Known rows, with every step that occurs
P/Z/D/X: [-12   6 -22 -17   7 -35 -12  -2  -6  12  14  -7   7  -2  -4 -17  -3  19
   6  11   6  25  -4  -3  17  15   1   9  13  60  21   0   2  21  27 -30
   0  12   1  29   6 -14 -25  19  31  -3 -41  16 -14  77   0  -8   4   7
 -24   7   9  24 -24 -18]
G/X/M: [ -2   2  34  -8  -2 -99  -7   5   9  16  -4   0  14  -1  34   1 -12  27
  20  14   3  40 -13  -4  10   0  -5  10  16  23  -1  -2  -4  12  12 -18
   5 -15  -1  34   4   5 -24  16  20   3 -28  20 -33  31  28 -12  -7  -9
 -45  -3   6  13  -5 -13]
X/D/Z: [ -9  11  23 -11  16 -37  -7   1  13   8  -1  -1  13  -5  21  -9 -11  16
  14  16  13  32  -7  -4  -9  11   4  11   7  47   8  -1   1  24   4 -20
  -9   5   3  30   5  -9  -8  33  -7  12 -29  16 -12  -7  22 -10  -5   2
 -36  41   5  21 -27 -16]
A/Z: [ -4  -2   6 -17   0 -19 -13  -2  12   2  10 -22  12   4   3  20 -15  11
  25  13   2  28  -7   4  11  -8   0   9  27  17   9   1  -3  25   7 -16
  29   0 -11  49   7   1  -5 -29  13   0 -29  12 -18  -1  23 -13  -2  -6
 -34  25  11  18 -22 -20]
G/X: [  2   8  17 -11   2 -39 -17  -1  10  18   4  -1  13  -3  22  -4  -8  19
  16  11  10  32 -17  -6  14   3  -6  13  21   8  -1  -6 -14  16  15  -5
  -3 -15   1  35   9  11 -19  14  15   6 -28  18 -29  31  28 -11  -3   2
 -42   7   8  15 -15 -20]
M/C/X/A/Z/D: [  4   2  61   0  -7 -23 -50 -13  -3   0  22  -2  20  15  -5  32  -5   1
   9  14   6  24   8  -3  -9  23   8  -2  47  52  13   6  12  42   2 -53
  42  19 -18  40   2 -17 -14 -18  49  17 -42   5 -22  16  15  16  -3  19
 -21  20   6  23 -41 -24]
H/M/C/X: [  9  30  38  -3   3 -35 -29  -6   6   4   7  15  33  -5 -10   1 -11  19
   5   1   4  16  -1  -6   2  15   9   5  22  34   4  -2  -6  37   8  -6
   1  19 -18  35  14   4 -10  18  11  13 -39   8 -17  18  -7   9   1  -5
  -8  23   1  26 -65  -9]
G/X/C/M/Q: [  4  -3  35  -4  21 -15 -15 -24  12  13 -44  -5  13  -7  37 -10  -9  18
  28  11  -3  35 -18  -6   6   0 -18   3  27  70  -1  -5  -5  14  13 -28
  24 -10  -2  39   4   1 -20  12  60  16 -31  16 -30  28  34  31  -9 -12
 -38   3  -4  14 -53  -5]
G/X/C: [ -1   4  32  -1  -2 -30 -14 -36   5  12 -16 -11  15  -7  35  -5  -6  18
  25  15   7  39 -14  -6  12  -1 -15   9  19   7   0  -4 -15  18   9 -25
  22 -14   1  35   4   7 -19   9  15  12 -26  19 -27  32  31  13  -9  -7
 -44   9   5   6 -19 -15]
A/X: [  3   5 -30 -14   6  -4   8   7   8  -3   9  -3   7   3  45  21 -11  14
  24  11   8  30  -4   8  12  -3  -7  12  30   7   4   3   7  17  13 -31
  10   2  -1  47   7   0  -9  18  16  -4 -28  15 -19  20   5 -15   1  -7
 -33   2  13  28 -27 -17]
Z/D/X/M: [  -3    7   -6  -13   10 -100    4    1   -2    4    5   -7   15   -3
   13  -12   -9   19   14   18    2   34   -6   -4   21    4  -10    4
   17   44   11    2    8   14    9  -41    4   11   -1   33    3  -24
  -21   42   37   -4  -30   18  -16   41   -2  -11   -6   -1  -28    3
   12   22  -14  -18]
D/Z: [ -9  11   1 -12   4 -19 -14   4   6   7   1  -7  11  -4  10  -6 -11  16
  17  11   7  30 -13   0   2   3  -3   8  15  42   6  -1   0  26   9 -12
   3   5   3  32   9  -5  -6  43  -7  -1 -33  19 -19  -8  22  -8   0  -4
 -30 -15   6  22 -28 -22]
C/M/X/D: [ -1  13  84 -11  12 -19   1  10  23   6 -16   6  16  -4  37  -9 -14  11
  18  15   1  34  -5  -5   6   8   7   7  11  73   7   2  11  21   0 -35
  -4  14  -9  41  -1 -17 -18   7  11  16 -29  10  -8  31  15   7  -6  -1
 -46  71  -2  20 -60  -3]
A/Z/D/X: [  2 -10 -22 -16   6 -36  -9  -6  -4   5  13 -29  15   6  -7  14 -10  12
  15  15  -3  30  -3  -3  26  -3  -5   0  25  39  12   4   0  23  24 -35
  29  -2  -6  46   5 -16 -11  -2  37   1 -32  13 -14   9  10 -10  -9   6
 -22  25  10  25 -22 -23]
W/X/D: [  3   8  56 -13  16 -30  20  -6  24  13   2   4  11  -2  -1  -3  -9  22
  12  15   7  37 -11  -3  11   3   5  14  14  17   3  -5   5  26   9 -57
  -9   8   1  37   8 -10 -17  23  15  20 -31  15 -14  33  -1 -24   4   4
 -33  62  10  15 -31 -21]
D/X/W: [  9   8   9 -12  12 -43  -8  -8   5   9   7  -5  16  -1  13 -13 -17  24
  11  17  11  35  -5  -6  22   6  -5  10  16  22   4   2   4  12  11 -49
  -4   7   2  31   8 -22 -20  -6  10   6 -26  16  -8  20   7 -32  -3  -9
 -43  14   7  27 -30 -29]
P/Z: [ -9   9   6 -16  -2 -20 -13  -1   9   9  10 -11   3   2   8  -7  -8  18
  12  14   6  25  -9   0   0  12  -3  16  15  34  10  -1  -6  22  14 -10
   5  12  -2  31   7   0 -21  -2   9   2 -36  16 -17  62  16 -12   6   1
 -31  12   5  15 -23 -16]
W/X: [  7   8  30 -13   8 -14  10  -3  12   8   4  -2   6  -2 -13  -1  -9  20
  18  11   5  36 -12  -8  20   0  -8  13  24   9   3  -6   5  26  18 -48
   7   2   3  40   7  -5 -16  25  19   5 -27  16 -15  28  -4 -27   6  -3
 -20   9  10  13 -26 -16]
P/Z/D: [-12   4  -2 -15   4 -29 -17  -1  -2  11  13  -6   7   3   7 -11   0  16
  12  14   0  23  -8   0   0  14   2  15  16  50  18   0   0  22  11 -12
   4  16   1  32   3  -3 -19  18  42  -2 -39  20 -16  80  11  -7   4  13
 -26   6  10  16 -20 -17]
W/X/M/C: [  0  11  58  -1  -1 -49  19 -24  10  14  25   4  13   5  -1   2  -8  29
  27  11  -2  30 -14   2  15  -1  -2   4  20  42   4  -5  16  32   6 -64
  12  10  -7  36   8  -8 -19  31  18   7 -33  14 -22  29   2 -18   7  -9
 -20   9  -1  17 -26 -10]
H/M/X: [  9  29  61  -8   7 -29 -15 -10  10   3   5   4  29  -1  23  -3 -11  21
   7   2   0  23  -1  -8  21   9  -1  15  20  35   2   6   4  29  13 -24
  -2   9 -16  37  10   1 -13  17   3   7 -30   8  -4  28   6 -11  -9 -13
 -20  34   9  20 -61  -3]
Z/D/X/C: [  1   8  -8  -7   7 -30  -9 -42  -5   3 -12 -11  16  -3  12 -17  -6  18
  16  12  -1  38  -5  -4  21   0 -18   6  16  28  10   4   8  26  11 -41
  20   7   1  29   7 -24 -21  33  37   4 -29  14 -12  39   3  18  -6  -6
 -27   5   9  17 -30 -16]
P/Z/D/X/B: [ -5   4 -12 -17  12 -39  -1   3  -4  -5  17 -16  12  -5  13 -17  -5  11
  -8  22   3  31  -3   1  14   9  -7  11  -2  59  20   4   6  24  17 -54
  10  12   3  32   4 -16 -26  26  36   7 -42  12 -16  72  -6  -8  -2  14
 -25  11  10  16  -2 -29]
W/X/G: [  2   7  56 -17   1 -14  26  -8  10  23   0  -2  11  -8  -3  -1  -8  21
  11  14  17  40 -14   0   7   6  -2  15  24  14  -4  -7   8  41   9 -72
   1  10   3  37   9  -9 -18  36  19  13 -30   6   2  28   4 -26   9 -10
 -23  17   7  27 -39   6]
H/M: [  8  24   0 -10   6 -51 -17  -6  13   1   1   4  25   0   7  -3 -13  11
  11   4   1  22  -8  -5  11   7  -3  14  18  12   2   6 -10  25  11 -11
   0   9  -7  31   8  11  -9  16   7   6 -26  10  -9  24  11 -11  -6 -10
 -17  23  11  25 -45 -21]
M/C/X: [  4  18  43  -1  -1  -3 -29  -4   3   4  15   9  12   5 -14  -2  -5  21
  18  10   4  27  -4  -2  -4  12   9   2  23  24   0   3   3  35   6 -11
  10  15  -8  38   6  -9 -14  16  11  13 -35  11 -26  23  -3  11   4   5
 -24  14   3  26 -39  -6]
B/X: [  5  18  30 -12  11 -19 -30  -6   8  -8   8   2   8   0  54  -5  -9  17
  14   2   8  35  -8  -8  20  10  -2  13   8   7   3   0 -10  25  -5 -28
   5   8   4  37   7 -26 -13  12  15   6 -33  19  -6  24   3 -12   4  -7
 -33  13  10  27 -48 -15]
Z/D/X: [  5  10 -21 -11  11 -36  -6  -4  -4   6  14  -2  11  -4  -3 -13  -5  13
  11  10   5  38  -8  -9  24   5  -6   7  18  29   8   0   4  16  16 -26
  -2   9   1  33   4 -16 -23  34  32  -1 -35  19 -15  40  -3  -7  -3   5
 -24   9  12  25 -24 -19]
D/X: [  0  12 -15 -11  10 -30   2  -4   9   8   5  -1  15  -1  -1  -9 -10  16
  13  14   4  37  -8  -5  28   5  -7   6  17  14   7   2   3  22  21 -23
   3   2   0  34   9 -16 -19  19   5   3 -29  17 -18  18   2 -12  -3  -4
 -28  11  11  21 -25 -22]

Rows
[ -1  13  73  -7  12   5  -5   4   8 -14   5  -5  13   1  37  -4  -6  10
   7  14   4  32  -3  -1  18  -1   0  17  -4  26   2   0  12  34   2 -49
  10   5  -3  34   6 -18 -18  20   9  11 -30   9 -14  31   3 -11  -7   5
 -38  28   9  15 -26 -15] | M/X/B
[ -1   3  71  -2  -9 -14 -44 -10   5  -3  21  -5  21  16   0  37 -13  -1
   7   9   7  18   6   1  -6  24  10   2  44  38   8   4   7  39   3 -53
  41  13 -21  42   9 -12 -13 -34  17  19 -33   7 -26  -3  14  10   1   9
 -27  20   4  22 -43 -19] | M/C/X/A/Z
[ -8   4   2 -20  -3 -42  11  -8  -8  33  12  -7   7  -7  10 -15  -1  20
  -9  11  15  32 -11  -1   9  18   0  14  11  54  17   3   7  33  19 -52
  -3  22  -3  31   5 -19 -24  23  37   5 -40   9  -1  76   7  -7   7   1
 -23  20   9  33 -27   5] | P/Z/D/X/G
[-10  -1  36  -9  14 -53 -15   5  11  20  -6   1  11 -15  33  -5  -8  20
   9  14  16  41 -11  -5  -4   3   3  10   7  51   7  -5 -10  16  14 -22
 -15 -16   1  33   5  -1 -10  31  -3  13 -30  18 -25   0  40  -6  -7   6
 -44  31   2  11 -19 -17] | G/X/D/Z
[ -5  -5   1  -4  -1 -72   5 -28  -3   8  33 -23  16   9  13  12  -8  18
  18  11 -11  31  -4   5  28   0   1  -9  25  67  15   1  13  23  14 -51
  36   1 -12  47   3 -24 -13  -3  42   1 -35   9 -22  12  10  -3  -6  -2
 -20  20   5  22 -27 -17] | A/Z/D/X/M/C
[  3  10  59  -2   4 -26  -6  -9  12   4   5   8   9   8  -2  11  -8   5
  18  11  10  32 -10  -3   9  23  -8  11  38  14   7  -5  11  31  11 -86
  12   7   0  31   9  -8 -25  19  21  15 -29   7 -15  33   4 -25   2   3
 -26   6   9  12 -32 -30] | W/X/A
[  1  16  55 -18   5 -19 -14 -10  12   9   5  -5  12 -11  71  -6 -10  15
  -4   7  20  33 -13   2   9  15  -5  16   6   8  -4   2  -3  40  -9 -54
   1  17   0  35  12 -27 -10  21  17   6 -30  16  17  30  16 -11   7 -16
 -28  22  12  38 -55   7] | B/X/G
[  5   8  53 -11  26   9 -25 -33  16 -17 -39  -3  13  -2  71 -10 -11  10
  23   6  -3  34  -7  -7  15   5 -15   2  14  73   0   1  -5  25  -6 -48
  31  17   2  36   3 -28 -15  11  57   9 -34  13   0  28  12  29   3 -20
 -33   4   8  23 -83  -8] | B/X/C/M/Q
[ -6   9  84 -12  12 -17   1  12  16   5 -24   1  18  -1  35 -12 -15  11
  17   8   3  35  -6 -13   0   7   3   4   7 113   8   1  15  22   7 -38
  -8  11  -4  37   3 -21  -5  35  -8  11 -31  10 -10  -5  19   8  -4  -3
 -39  43  -2  18 -60  -1] | C/M/X/D/Z
[  1   0  23  -9   1 -39 -32  -7   1  -9  13 -18  12  14  15  30  -7  -2
  15  11   5  30   2   3  -6  15   1   8  46  31  16   7   8  26   1 -56
  33   5 -10  40   3  -8 -13 -14  50  11 -29   8 -13  16  30 -11  -7  12
 -35  17  11  21 -29 -31] | X/A/Z/D
[  4   3   1 -10   1 -24   4 -27  11   1 -38 -12  14  -5  13 -10 -20  12
  22  13  -5  37  -7  -5  22   1 -20   1  17  64   3   1   4  16  15 -44
  23   5  -5  32   2 -17 -20  16  13   8 -34  11 -15  19   9  32  -7 -23
 -33   1   3  23 -48 -16] | D/X/C/M
[  5 -10  52  -9   1 -35 -13 -18   4   2  10 -12  13  16  -6  32  -9  -1
  13  15   2  31  -6  -3   9  13  -3   2  47  40  19   2  14  34  10 -95
  37   9 -11  44   7 -12 -15  -1  53  14 -34   6 -13  19  12 -28  -6  10
 -20  11  16  12 -28 -34] | W/X/A/Z/D
[  3  -2 -11 -12  -1  -1  16 -16  13  -8 -35  -7  12   4  54  18 -15  12
  31  15  -6  27  -6   2   3  -8 -18   6  30  53   0   3   9  15   9 -46
  34  12  -7  47   5   1 -12  17  20   6 -27  10 -12  16  10  23   0 -23
 -39  -6   9  25 -43 -16] | A/X/C/M
[  1  13  64  -7   6  -4  -4  10  13   5 -11   1  15  -1  24 -13 -12  11
  26  10  -7  30  -9 -12  21   2   0   6  21  67  -2   0   5  25   7 -26
   6   8  -9  39   4 -12 -15  11   8   7 -30  10 -10  24  14   5  -3  -9
 -29  19   3  21 -61  -2] | C/M/X
[  7  30   5   2   2 -29 -17 -28  10   6  29   8  29  -5  11  -2 -12  17
  14   2   3  24  -5   1   9   6   7   4  17  28   1   2  -6  32   7 -14
  -2   7 -18  37   9  12 -12  20  10   9 -33   8 -10  21   7  -4   2  -8
 -10  30   2  23 -61 -20] | H/M/C
[  8   8  45 -11   1  -4   8 -40  11   3 -19 -13  11   0  -1   0  -7  20
  23  12   2  37 -10  -1   9  -3 -17  13  22  11   7  -3  14  34  12 -66
  28   5   0  33   4  -9 -14  30  18   6 -27  16 -13  27   0  -2  -3  -7
 -31   6   7  13 -29 -15] | W/X/C
[  2 -18  -1 -12  -4 -28   1 -32   3   0 -27 -30  18   5   8   7 -14   1
  22  16 -13  36  -1  -8  20  -4 -19  -7  27  88  13   5   5  23  16 -56
  48   2 -13  45   4 -19 -12  -2  42   5 -37  10 -15   9  14  30  -8 -16
 -27  11   8  21 -41 -15] | A/Z/D/X/C/M
[ -1 -14  -6 -11  20 -13  -5 -32  -4  -1 -34 -29  19   7  13   8 -13   9
  21  11 -13  32  -3  -5  24  -7 -16 -12  35 106  14   4   9  19  16 -54
  50   8  -7  45   2 -23 -14  -4  85  12 -34  10 -15  10  14  30 -11  -9
 -22  15   0  21 -57 -14] | A/Z/D/X/C/M/Q
[  3  -3  49 -11   3 -40 -45 -16   2 -13  13 -14  15  11  63  28  -3  -2
   6   9   9  28   2  -1   8  21  -2   7  32  35  20   2  -5  27  -7 -73
  35  12  -7  41   7 -28  -8 -21  48  10 -36  14   0  17  20  -9  -3   9
 -31  14  17  25 -50 -33] | B/X/A/Z/D
[ -2  11  44 -16  32 -62 -19  -9  13 -12  -2  -4  12   0  70  -5  -8  27
  14   3   1  36  -8  -6  15   6  -2  13  14  41   2   1  -6  21  -8 -42
  12  18   5  32   8 -31 -15  14  55   3 -31  19  -5  29   5 -10   2 -10
 -35   5   8  20 -52  -7] | B/X/M/Q
[ -3   6  -5 -19  -4  -6  21   8   5  16   8  -1  11  -2  54  22 -12  18
  12   5  16  31 -12   9   4  -4  -6  14  26   2   1   2   9  33   9 -52
   3   5  -4  47   7  -3  -9  17  20   6 -23   6  -3  23  13 -13   4 -12
 -29  13  10  40 -33   5] | A/X/G
[  8  16  57 -12  16 -28 -34  -7   6  -7   4   0  11   2  69  -5 -10  23
  16  10  16  32  -4  -2  17  11   1  17  11  11   0  -1 -12  18 -10 -46
   1  14   4  29   6 -33 -11 -13  16   4 -28  17   6  23   7 -35   0  -6
 -45  13  10  30 -53 -25] | B/X/W
[ 10  25  76  -2  -4 -20 -16 -45   8   2 -20  -9  32   2  37  -3 -12  22
  14   3  -1  23   2  -7  17   1 -10  15  19  32   2   1   2  33   5 -38
  19  12 -19  31  11  -5 -13  18   6   7 -30   6  -1  25  10  13 -10 -17
 -21  31  10  19 -65   3] | H/M/X/C
[ -4   5  -8 -14  14 -23  14   5  19   6   3   2  12   3  52  19  -6  14
  14  12  18  36  -3   3   0  -2   3  15  18  11   7   3   7  15  11 -38
  -6   5  -5  46   7  -8 -14  10  16   8 -23  14 -16  22   7 -14  -3   0
 -42  57  13  27 -32 -19] | A/X/D
[ 10   9  -1  -9  14 -52 -17  -7  -7   5   9  -2  14  -3  12 -13  -2  19
  15  15   8  37  -2  -3  21   7  -4   6  17  35  13   5   9  15  10 -49
  -6  10   3  32   1 -22 -17  11  34   4 -33  16 -10  40   0 -26  -6   2
 -35  13   7  32 -30 -30] | Z/D/X/W
[ -4 -14  36  -3  -8 -56 -38  -8   1  11  13 -11  16   6  29  26   0   0
  15  14  13  33  -7  -3   4  17  -4   8  47  35  14  -2  -6  17  12 -54
  34 -12 -10  44   3   5 -16 -16  49  12 -30  10 -27  27  48  -7 -16  13
 -38  12   7  14 -16 -35] | G/X/A/Z/D
[-15   7  -3  -7   0 -73   3 -21  -6  20  35  -3  10   2  10 -17  -4  23
  10  13  -5  23  -5   4  17  13   2   2  13  88  22   3  11  20  16 -41
   7  17  -7  31   3 -21 -25  21  34   0 -46  13 -27  76   2   0   5   2
 -18  12   1  22 -20 -11] | P/Z/D/X/M/C
[ 14  26  56  -3   7 -30 -22  -1   5 -10  10   6  37  -5   0  -1  -8  12
  -9   6   4  22   1  -2   1  13  10   8  -1  35  -7   4  -2  42   2 -39
  11  20 -21  36   8  -1 -18  25  11  24 -36   3 -22  23 -12   9  -4  -2
  -8  29   4  19 -42 -21] | H/M/C/X/B
[ 10   1  54 -13  -1  -4  16 -25  14   4 -39  -6  12   4   0  -2 -15  15
  29  13  -9  32 -11  -4  12  -2 -17   6  21  54   1  -1  11  29   8 -65
  28  12  -3  37   1  -9 -20  27  24  13 -30  10 -12  21   4   9   0 -20
 -26  -3   3  12 -43 -11] | W/X/C/M
[  7   7  39  -6   7 -50 -31   1   8  18  -1   2  16  -4  34  -4  -7  25
  22  19  15  35 -18  -1  10   5  -3  14  24  10   1   0  -9   9   6 -29
  -6 -11   2  33   4   3 -20 -15  17  12 -28  16 -20  31  31 -31  -8  -6
 -52  10   3  20 -23 -23] | G/X/W
[  2   1  36  -6  -5 -33 -11 -20  17  13 -39  -6  12  -2  34  -5 -16  12
  30  15  -3  37 -15  -6   7  -2 -17   1  22  53  -8  -3  -8  15   8 -28
  24 -10  -7  36   1   3 -17  15  20  12 -28  17 -27  25  35  26  -4 -19
 -46   1   0  12 -38 -13] | G/X/C/M
